What can hang from each mark
k_68: k_104
k_495: k_535 k_719
k_986: k_908
k_908: k_719
k_104: k_68 k_535 k_719
k_535: k_104 k_495 k_908
k_719: k_104 k_495 k_908

Every row comes from one small tree of marks. The marks that hang from a mark follow it in brackets, in the order of their numbers. Every link used is in the known rows. Which tree was each row made from?
Known rows
k_104[k_68 k_535 k_719[k_495 k_908]]: [ 1.284 -0.835 -3.150  0.458  1.230 -3.183 -0.769  0.195  0.153  0.089
  1.207  1.317 -1.230  2.620  1.130  1.742 -2.618  0.544  1.850 -2.201
 -0.207]
k_908[k_719]: [-0.059 -0.721  0.973 -0.220  1.079  0.686  0.939  0.232  0.253  0.718
 -0.269  0.623  0.510  0.754  0.035 -0.511 -0.190  0.564 -0.027 -0.209
 -0.762]
k_986[k_908[k_719[k_495]]]: [ 0.069 -1.467  0.918 -1.480  1.381 -0.229  0.186 -0.442 -0.183  2.060
 -0.266 -0.720  0.805  0.167  0.138 -0.407 -0.469  1.415 -0.770 -0.096
  0.333]
k_719[k_104[k_68] k_495]: [ 0.981 -0.926 -1.308 -0.597  1.656 -1.671 -0.101  0.376  0.545  1.871
 -0.136 -0.623 -1.041  3.192  0.659  1.760 -2.011 -0.076  0.208 -0.834
 -0.124]
k_986[k_908]: [-0.084  0.293  0.660 -0.886 -0.284  0.066 -0.057 -0.990 -0.465  0.483
  0.046 -0.678  0.553 -0.572 -0.024 -0.747  1.259  0.495  0.562  0.336
  1.019]
k_535[k_104[k_68] k_495 k_908]: [ 1.559  0.347  1.842 -0.682  1.180 -0.505 -0.043  1.355 -0.191  1.716
  1.044  0.930 -0.643  5.704  0.881  0.792  2.719  0.246 -1.950 -0.913
 -0.146]
k_495[k_535[k_908[k_719]]]: [-0.838 -0.150 -0.182 -0.668  0.954  0.199  1.961 -0.307  0.202  1.857
 -0.585 -0.190  0.046  1.831  1.164  1.045  0.185  1.144 -0.855 -0.584
  0.998]
k_68[k_104[k_535 k_719]]: [ 0.615 -0.147 -3.301  0.368 -0.523 -0.019 -1.731 -0.292 -0.087  1.697
  1.054  0.723 -1.211  1.016  0.705  0.759 -0.500 -0.180  1.972 -0.921
  1.177]
k_495[k_535 k_719[k_104 k_908]]: [-0.487  0.176 -1.338 -0.151  0.009 -3.004  0.320 -0.245  0.563  0.176
 -0.961 -1.100  1.241  2.156  2.688  1.614 -1.412  0.036  0.776 -0.836
  1.070]
k_908[k_719[k_104]]: [-0.069 -0.513  0.449 -0.365  1.406  0.519  1.189  0.016  0.594  1.845
 -0.682 -0.222  0.208  2.285  1.130 -0.204 -1.219  0.225  0.374 -0.072
 -0.990]
k_104[k_68 k_719]: [ 0.820 -0.492 -1.001  0.111  0.428 -1.413 -0.026 -0.416  0.266  2.339
  0.722  1.441 -0.883  1.628 -0.492  0.636  0.218  0.124  1.026 -1.398
  1.210]
k_68[k_104]: [ 1.053 -0.436 -1.162 -0.247 -0.027  0.725  0.038  0.160  0.172  0.285
 -0.127 -0.472 -0.563  0.199  0.364  0.893  0.251 -0.091  1.047 -0.162
  0.869]
k_535[k_908[k_719[k_495]]]: [ 0.133 -1.591  0.255 -0.927  3.063 -0.118  1.675  0.749  0.408  2.422
 -0.413 -0.750 -1.056  1.467  1.074  0.704 -1.477  1.604 -2.288 -0.632
  0.191]
k_535[k_908]: [ 0.044  0.124  0.003 -0.243  1.261  0.145  1.588  0.226  0.110  0.844
 -0.141 -0.683 -1.070  0.765  1.015  0.446  0.094  0.674 -0.831 -0.165
  0.998]
k_68[k_104[k_535]]: [ 0.685  0.329 -2.184  0.359 -0.285  0.724 -1.090  0.181 -0.136 -0.978
  0.646 -0.040 -0.568  0.940  0.632  0.848 -0.599 -0.386  1.883 -0.194
  0.067]
k_986[k_908[k_719[k_495[k_535]]]]: [-0.747 -1.164 -0.313 -1.800 -0.026 -0.950 -0.304 -1.084 -0.393  2.180
 -0.369 -0.790  1.185  0.571  0.316  0.776 -0.041  1.371 -0.573 -0.337
  0.945]
k_104[k_719[k_495 k_908]]: [ 0.764 -1.454 -2.164 -0.187  0.795 -2.606 -0.488  0.272  0.314  1.638
  0.105  0.099 -0.416  0.309  1.255  1.174 -1.976  0.988  0.211 -1.336
  0.408]
k_719[k_104 k_495 k_908]: [ 0.664 -0.814 -1.665 -0.369  1.379 -1.993  0.387  0.617  0.587  0.209
 -0.666 -1.361 -0.466  1.816  2.214  1.488 -2.977  0.436  0.493 -0.585
 -0.820]
k_104[k_535]: [-0.428  0.611 -1.055  0.598 -0.243  0.043 -1.196 -0.045 -0.325 -1.158
  0.795  0.417 -0.260  0.802  0.355 -0.068 -0.742 -0.411  0.741 -0.104
 -0.803]
k_535[k_104 k_908]: [ 0.306  0.151  0.785 -0.793  0.844 -0.040  0.363  0.920 -0.007  1.965
  0.498 -0.161 -0.433  2.603  0.653  0.277  1.038  0.526 -1.292 -0.415
  0.235]
k_719[k_104[k_68]]: [ 0.826  0.182 -0.644 -0.114  0.953 -0.724  0.950  0.013  0.549  0.839
 -0.111  0.012 -0.675  3.151  0.602  0.928 -0.765 -0.466  1.369 -0.638
 -0.221]
k_986[k_908[k_719]]: [-0.038 -0.427  1.750 -1.029  0.823  0.690  0.884 -0.908 -0.212  1.237
 -0.258 -0.014  0.995  0.127  0.055 -1.197  0.957  1.065  0.501  0.158
  0.213]
k_495[k_535[k_104 k_908]]: [-0.597  0.307 -0.706 -0.990 -0.440 -0.667 -0.116  0.238 -0.205  2.185
  0.408 -0.186  0.069  2.965  0.775  1.350  1.568  0.515 -1.010 -0.689
  0.715]

Which tree is each row?
[ 1.241  0.906 -1.095  0.084  0.643  1.042 -0.739  0.885 -0.362 -0.009
  0.856 -0.394 -1.535  3.190  2.516  1.239  1.045  0.050 -0.652 -0.170
  0.964]	k_68[k_104[k_535[k_495 k_908]]]
[ 0.565 -0.055  2.629 -0.720  1.111 -1.331 -1.465  1.564 -0.173  2.651
  0.593 -0.203  0.397  4.162  1.905 -0.081  2.483  0.400 -3.989 -0.451
  1.367]	k_535[k_104 k_495[k_719] k_908]
[ 0.386  0.929 -1.643  0.461  0.666 -0.754 -0.140 -0.069  0.253 -0.356
  0.717  0.451 -1.007  3.870  0.958  0.865 -1.458 -0.819  2.188 -0.686
 -1.082]	k_719[k_104[k_68 k_535]]
[ 0.300 -0.164 -1.653 -0.920 -0.102 -2.035 -0.046 -0.200 -0.010  4.598
  1.077  1.234 -0.781  4.488  0.345  1.991  1.685  0.575  0.054 -2.070
  1.789]	k_495[k_535[k_104[k_68 k_719] k_908]]
[-0.188 -0.245  1.085 -1.200  1.014  0.576  1.222 -0.935  0.169  2.278
 -0.582 -0.817  0.809  1.697  1.179 -0.892  0.087  0.636  0.955  0.232
 -0.004]	k_986[k_908[k_719[k_104]]]
[ 0.454  0.744  0.603  0.915  0.395 -2.148 -1.715  0.883 -0.268 -2.230
  0.636  0.432  1.028  2.489  2.557  0.014 -0.123 -0.125 -0.912 -0.574
 -0.121]	k_104[k_535[k_495[k_719[k_908]]]]
[ 0.818 -0.098  0.065 -0.470  0.097 -3.723 -0.235  0.486  0.268 -0.364
  0.234  0.921  1.794  3.847  0.771  1.672  0.669  0.193  1.089 -1.990
  0.396]	k_495[k_535[k_104[k_68]] k_719[k_908]]
[ 0.365 -1.589 -0.332 -1.440  0.674 -1.651 -0.592  0.537  0.102  2.506
  0.513  1.133  0.768  4.511 -0.532  1.925 -0.112  0.730 -0.557 -1.724
 -1.054]	k_908[k_719[k_495[k_535[k_104[k_68]]]]]
[ 1.390 -0.177  0.046  0.265  2.002 -3.110  1.452  0.413  0.957 -0.289
 -0.638 -0.210  0.462  3.198  2.014  1.058 -1.553 -0.028  1.518 -1.349
  0.557]	k_495[k_719[k_104[k_68] k_908]]
[-0.447 -0.911 -1.410 -1.359 -1.240 -1.726 -2.469  0.407 -0.345  2.133
  0.524 -0.177  0.823  2.368 -0.100  1.781  0.143  0.185 -1.406 -0.796
 -0.324]	k_719[k_495[k_535[k_104]]]
[ 0.474 -0.137 -0.069  0.101  1.449 -2.464  0.666  0.391  0.757 -0.048
 -0.858 -0.970  0.909  1.723  2.585  0.426 -1.723  0.071  0.616 -0.588
  0.430]	k_495[k_719[k_104 k_908]]
[ 0.152 -1.292 -3.277 -0.619 -0.392 -2.894 -1.220 -0.600  0.090  3.430
  0.529  0.682 -0.801  2.027 -0.245  2.548 -0.737  0.460  0.075 -1.864
  1.786]	k_104[k_68 k_719[k_495[k_535]]]
[ 0.275 -0.253  0.397 -1.207  1.367 -0.568  1.747  0.414  0.225  2.666
  0.381  1.127  0.197  5.176  0.270  1.460  1.346  0.963 -0.038 -1.598
  0.063]	k_495[k_535[k_104[k_68] k_908[k_719]]]
[ 1.103 -0.494  1.849 -0.929  2.690  0.039  2.203  0.952  0.401  2.295
  0.492  1.231 -0.330  4.730  0.129  0.374  0.865  0.985 -0.293 -1.343
 -0.530]	k_535[k_104[k_68] k_908[k_719]]
[ 1.230  0.192  1.359 -0.351  2.548 -1.861  0.653  0.883  0.549  2.322
 -0.207 -0.712 -0.843  5.428  2.722  0.922  0.782  0.054 -2.295 -0.818
  2.047]	k_535[k_495[k_719[k_104[k_68]]] k_908]
[ 0.046 -1.317  0.356 -1.719  1.645 -0.441  0.323 -0.620  0.164  3.193
 -0.599 -1.501  0.460  1.982  1.199 -0.060 -1.279  1.101 -0.015  0.018
 -0.004]	k_986[k_908[k_719[k_104 k_495]]]
[ 1.768  0.177  1.055  0.172  1.751 -2.985  0.175  0.830  0.620 -0.316
 -0.333  0.030  0.353  4.843  2.864  1.066 -0.145 -0.129  0.139 -1.081
  0.419]	k_535[k_495[k_719[k_104[k_68] k_908]]]
[ 0.893  1.088  0.025  0.598 -0.026 -0.406 -1.630  0.499 -0.462 -1.521
  1.311  1.477 -0.575  3.892  0.601  0.519  0.836 -0.581 -0.011 -0.578
 -0.865]	k_104[k_68 k_535[k_495]]
[ 0.878 -0.100  1.668  0.308  0.729 -2.240 -0.638  0.972  0.053 -1.130
 -0.198  0.073  1.288  1.698  2.239  0.047  0.671  0.247 -1.593 -0.475
  0.541]	k_535[k_495[k_719[k_908]]]
[ 1.042  0.266 -2.312  0.382 -0.957 -0.016 -3.130  0.147 -0.443  1.742
  1.442  1.055 -0.963  2.556  1.443  0.724  1.021 -0.392  0.384 -0.615
  1.030]	k_68[k_104[k_535[k_495] k_719]]
[-0.564  0.506  0.155 -0.647  0.802  0.602  0.042 -0.963 -0.188  1.126
  0.202 -0.350  0.683  2.502  1.464 -0.872 -0.685  0.269  1.693  0.122
 -0.763]	k_986[k_908[k_719[k_104[k_535]]]]
[ 0.764  0.584  0.469  0.277  1.376  0.055 -0.377  0.490  0.122  0.529
  0.771  1.340 -0.228  6.137  1.632  0.338 -0.354 -0.385  0.404 -0.683
 -1.708]	k_908[k_719[k_104[k_68 k_535[k_495]]]]
[ 0.595 -0.196  0.571 -0.766  0.149 -0.787 -1.631  0.914 -0.298  4.657
  1.289  0.906 -0.692  4.160  1.424  0.041  2.711  0.496 -2.930 -0.823
  1.036]	k_535[k_104[k_719] k_495 k_908]
[ 1.235 -0.228  0.383 -0.253 -0.609 -1.811 -2.090  0.881 -0.197  2.097
  1.135  1.689  0.803  3.645  1.573 -0.017  1.859  0.323 -0.578 -1.153
 -0.658]	k_535[k_104[k_719[k_908]] k_495]
[ 1.549  0.378 -0.657  0.627  0.487 -1.542 -1.767  1.076 -0.112 -2.075
  0.458  0.068  0.493  2.548  2.880  0.892  0.113 -0.152  0.346 -0.702
  0.684]	k_68[k_104[k_535[k_495[k_719[k_908]]]]]
[ 0.900 -1.252  0.391 -1.677  2.385 -0.927  1.067 -0.496  0.337  2.848
 -0.366 -0.752  0.010  3.361  0.651  0.523 -1.157  1.004  0.767 -0.742
  0.111]	k_986[k_908[k_719[k_104[k_68] k_495]]]
[-0.088 -0.228  0.445 -0.605  2.688  0.680  2.675  0.265  0.779  2.837
 -0.822 -0.839 -0.807  3.035  2.138  0.216 -1.031  0.862 -0.508 -0.237
  0.063]	k_535[k_908[k_719[k_104]]]
[ 1.635  0.236 -2.568  0.615 -0.457 -0.856 -1.951  0.470 -0.202  0.102
  1.106  1.160 -0.661  2.615  2.512  1.067  0.289  0.027  1.490 -1.099
  0.409]	k_68[k_104[k_535[k_495] k_719[k_908]]]
[ 0.649 -0.118  0.254 -0.083  1.655 -2.080  0.247  0.152  0.751  1.297
 -0.374 -0.348  0.156  3.171  0.913  0.687 -0.808 -0.441  0.343 -0.886
  1.110]	k_495[k_719[k_104[k_68]]]
[-0.373 -0.914 -1.696 -0.282  1.652 -0.332 -0.656  0.404  0.276  1.365
  0.152 -0.378 -0.351  3.140  1.525  0.526 -3.274  0.228 -0.241 -0.424
 -1.709]	k_908[k_719[k_104[k_535] k_495]]
